What can hang from each mark:
Q81: Q905
Q84: Q621
Q621: Q84
Q260: Q905
Q731: Q328 Q592 Q603 Q608 Q709
Q206: Q608
Q592: Q260
Q905: Q81 Q260
Q328: Q621 Q699 Q731
Q608: Q206 Q731

Every row comes from one small tree of marks. The marks that hang from a mark follow it in brackets, in the order of their numbers. Every link used is in the known rows. Which tree was each row made from?
Known rows:
Q608[Q206 Q731[Q328[Q621]]]: 22	0	14	5	-16	16	1	9	-28	30	14	-15	64	-6	-11	15	-5	-9	-38	0	-2	16	-11	-10	31
Q328[Q621[Q84] Q699 Q731[Q603 Q608 Q709]]: 22	-15	16	-7	7	-17	39	-17	-16	-47	-38	-12	-17	-54	-39	-18	30	12	8	-1	-1	62	-10	-2	-27
Q328[Q621 Q699 Q731]: 59	10	1	11	29	-4	-13	-3	9	1	55	-7	63	-48	-74	10	2	-4	-67	-3	9	40	-3	-8	-23
Q608[Q731]: 20	13	-5	12	7	15	-24	3	-3	27	72	6	39	-9	-26	13	-14	2	-43	9	6	-15	18	3	48
Q328[Q731[Q592[Q260] Q603 Q608[Q206] Q709]]: -24	-19	-4	-7	29	-20	13	-6	1	-27	-70	0	-36	9	33	-19	11	5	42	-9	-4	-15	-15	-2	-45
Q731[Q328 Q592[Q260[Q905]] Q603 Q709]: -36	-4	-9	-5	-30	22	21	9	16	-10	-35	14	-81	77	61	-25	-5	-10	84	-14	-1	-5	-3	4	-1
Q608[Q206 Q731[Q603 Q709]]: -8	-7	-4	17	2	-2	8	-9	-11	14	-15	1	21	6	15	2	1	3	-14	14	-6	-20	-3	-2	49
Q328[Q731[Q709]]: 18	11	-15	14	1	1	-7	-4	4	-13	36	2	13	-21	-29	-11	-3	4	-5	2	2	-21	3	10	32
Q84[Q621]: 10	16	5	-1	-3	17	-20	7	11	18	90	14	23	16	-39	20	-5	-4	-44	1	1	-2	5	26	68
Q206[Q608[Q731[Q592[Q260] Q603 Q709]]]: -26	-14	-2	-9	24	-9	2	-21	25	-11	-13	6	-61	22	20	-8	-9	8	-30	4	-3	-13	21	-6	-16
Q731[Q328 Q592 Q608]: -11	14	6	-6	-38	0	-7	23	-14	-9	-7	-5	-10	-14	27	1	-14	-4	47	0	-3	-23	9	2	-19
Q206[Q608]: -13	-2	-9	-3	-4	7	-36	-3	20	15	69	4	24	-22	-46	24	-17	1	-52	7	1	-9	19	16	27
Q592[Q260[Q905]]: -13	-3	-18	0	11	43	-22	13	25	31	75	21	-3	53	-13	5	-13	-9	14	-18	13	3	0	26	54
Q81[Q905[Q260]]: -14	24	-37	-16	-13	8	-48	7	8	34	77	24	40	10	-5	24	-1	7	23	-11	9	-12	2	17	0
Q260[Q905]: 6	8	-14	4	-11	38	-23	12	17	23	74	13	32	31	-27	15	-5	-8	8	-5	10	-5	2	22	53
Q260[Q905[Q81]]: 6	22	-20	10	8	35	-33	16	25	28	56	20	32	33	-29	20	13	3	33	-1	17	-2	-7	31	61
Q328[Q621 Q699 Q731[Q603 Q608 Q709]]: 29	-3	6	10	10	-22	35	-18	4	-51	-33	-14	6	-53	-20	-11	14	7	-29	6	-10	64	-7	-5	-48
Q608[Q206 Q731]: 10	1	0	9	15	11	-25	6	-14	43	45	-1	65	-8	-21	17	-6	-3	-40	5	6	-31	-1	-2	55
Q731[Q592[Q260] Q603 Q608[Q206] Q709]: -48	-19	-2	-7	8	-13	10	7	0	-6	-60	6	-47	29	58	-5	0	-4	61	-8	-6	-20	-15	11	-18
Q905[Q81 Q260]: -12	34	-27	10	1	7	-45	9	15	26	73	24	6	27	-13	25	1	11	32	-8	19	-3	-3	24	23
Q206[Q608[Q731[Q592 Q603 Q709]]]: -8	-4	1	-4	3	-14	-1	-23	14	-17	-14	0	-26	2	6	-1	-2	8	-35	17	-5	-22	25	-10	-17
Q592[Q260]: -13	2	-16	5	11	20	-31	16	19	34	77	19	-7	17	-15	11	-22	-7	-2	-10	9	-8	9	22	45
Q608[Q731[Q328 Q592 Q603]]: 5	13	3	5	-22	0	0	6	-8	5	-14	2	-13	6	25	0	-8	-1	3	15	-4	-14	21	-23	-20
Q328[Q621 Q699 Q731[Q709]]: 52	11	-1	13	16	-8	9	-9	5	-17	29	-12	37	-45	-52	-8	5	-2	-43	-4	3	26	-10	-3	-11

Which tree is each row?
25	15	12	1	-30	-11	17	12	-9	-9	-14	-12	-8	-18	13	-12	-6	-14	24	-7	-1	2	-12	-9	-35
Q731[Q328[Q621 Q699] Q592 Q709]
-11	1	7	-7	-17	-7	-3	-11	6	-7	-15	-6	-20	-9	7	5	-10	5	-35	18	-8	-9	31	-24	-32
Q206[Q608[Q731[Q328 Q592 Q603]]]
30	6	22	0	-6	-13	22	4	-32	8	-43	-26	30	-18	19	-16	2	-12	-8	-7	0	-16	-20	-27	-25
Q608[Q206 Q731[Q328[Q621 Q699] Q592 Q709]]
1	1	-3	12	5	5	-2	0	-18	25	20	-5	39	-2	2	-2	-4	0	-15	4	0	-43	-6	3	71
Q608[Q206 Q731[Q709]]
16	-12	11	-6	8	-22	20	-9	-10	-39	-69	-13	19	-7	8	3	24	0	14	2	-7	21	-24	-7	-69
Q328[Q621 Q731[Q592 Q603 Q608[Q206] Q709]]
-9	7	-9	7	-19	-8	-6	5	9	-7	-5	15	-30	21	24	2	-2	-5	41	9	-1	-27	7	6	-8
Q731[Q592 Q603 Q709]
-7	5	3	-1	-20	8	-13	-8	0	9	37	-11	15	-31	-24	4	-20	8	-63	11	-6	-6	29	-8	32
Q206[Q608[Q731[Q328]]]
18	-4	17	2	-5	-8	17	-20	7	-7	-5	-20	16	-45	-29	10	-8	4	-95	16	-11	63	19	-25	-29
Q206[Q608[Q731[Q328[Q621 Q699] Q603]]]
-35	-9	2	-10	-8	-7	19	-14	9	-17	-43	-3	-84	17	43	-21	-15	8	-8	2	-11	-10	24	-15	-19
Q206[Q608[Q731[Q328 Q592[Q260] Q603 Q709]]]
1	-12	14	-6	8	5	8	9	-9	24	-37	-2	-3	40	33	9	-1	-10	-9	-7	-2	22	-9	-23	-33
Q608[Q206 Q731[Q328[Q621] Q592[Q260] Q603]]
37	-6	12	-11	18	-19	19	-10	-10	-28	-31	-2	-23	-27	-42	-17	32	-1	17	-5	10	26	-11	-17	-58
Q328[Q621[Q84] Q699 Q731[Q592 Q603 Q709]]
53	-3	10	-7	25	4	-9	1	-9	4	48	-4	38	-53	-93	1	18	-1	-32	-10	18	37	-6	-4	-7
Q328[Q621[Q84] Q699 Q731]
-16	-11	19	-8	-46	-15	32	8	-24	-24	-91	-15	-11	10	56	2	10	-9	58	2	-16	20	-23	-3	-48
Q731[Q328[Q621] Q592 Q603 Q608[Q206] Q709]
-14	-12	-5	9	4	-16	18	-12	-8	-27	-49	-7	14	-26	6	-8	13	10	11	9	-13	0	-13	5	3
Q328[Q731[Q603 Q608[Q206] Q709]]
6	-3	-3	3	17	-3	-16	3	-10	-3	8	-9	61	-40	-31	8	4	4	-15	0	0	-12	-8	6	6
Q328[Q731[Q608[Q206]]]
-10	2	10	-2	-11	-27	24	-21	2	-27	-51	-17	-40	-37	21	-26	-7	6	-28	14	-12	-16	21	-31	-38
Q206[Q608[Q731[Q328[Q699] Q592 Q603 Q709]]]
-19	-14	-2	1	27	-5	3	-1	-2	17	-36	8	-29	42	45	-9	-1	-3	17	-3	1	-38	-5	-8	4
Q608[Q206 Q731[Q592[Q260] Q603 Q709]]
-13	-7	-7	-4	19	-17	14	-6	12	-43	-46	7	-66	6	30	-22	4	9	36	-5	-3	-1	4	1	-48
Q328[Q731[Q592[Q260] Q603 Q608 Q709]]
9	6	-3	-3	32	11	-28	11	8	30	48	14	-12	25	4	0	-16	-3	-14	-8	15	-35	17	-3	3
Q608[Q731[Q592[Q260]]]
-37	-8	-5	-6	-4	-9	10	5	10	-22	-33	13	-73	29	53	-11	-6	0	58	-4	-5	-4	2	15	-27
Q731[Q592[Q260] Q603 Q608 Q709]
7	-11	23	-10	-28	15	26	5	-50	18	-18	-16	11	-5	-6	-11	15	-2	19	-8	2	4	-22	-3	60
Q608[Q206 Q731[Q328[Q621[Q84]] Q709]]
-22	-15	13	3	-52	-5	38	3	-23	-20	-68	-15	2	-3	43	5	6	-2	32	5	-21	44	-22	7	0
Q731[Q328[Q621] Q603 Q608[Q206] Q709]
-35	-7	-8	-12	36	14	-13	16	23	14	-51	18	-17	64	35	11	26	3	77	-12	12	2	-28	20	-15
Q731[Q592[Q260[Q905[Q81]]] Q603 Q608[Q206]]
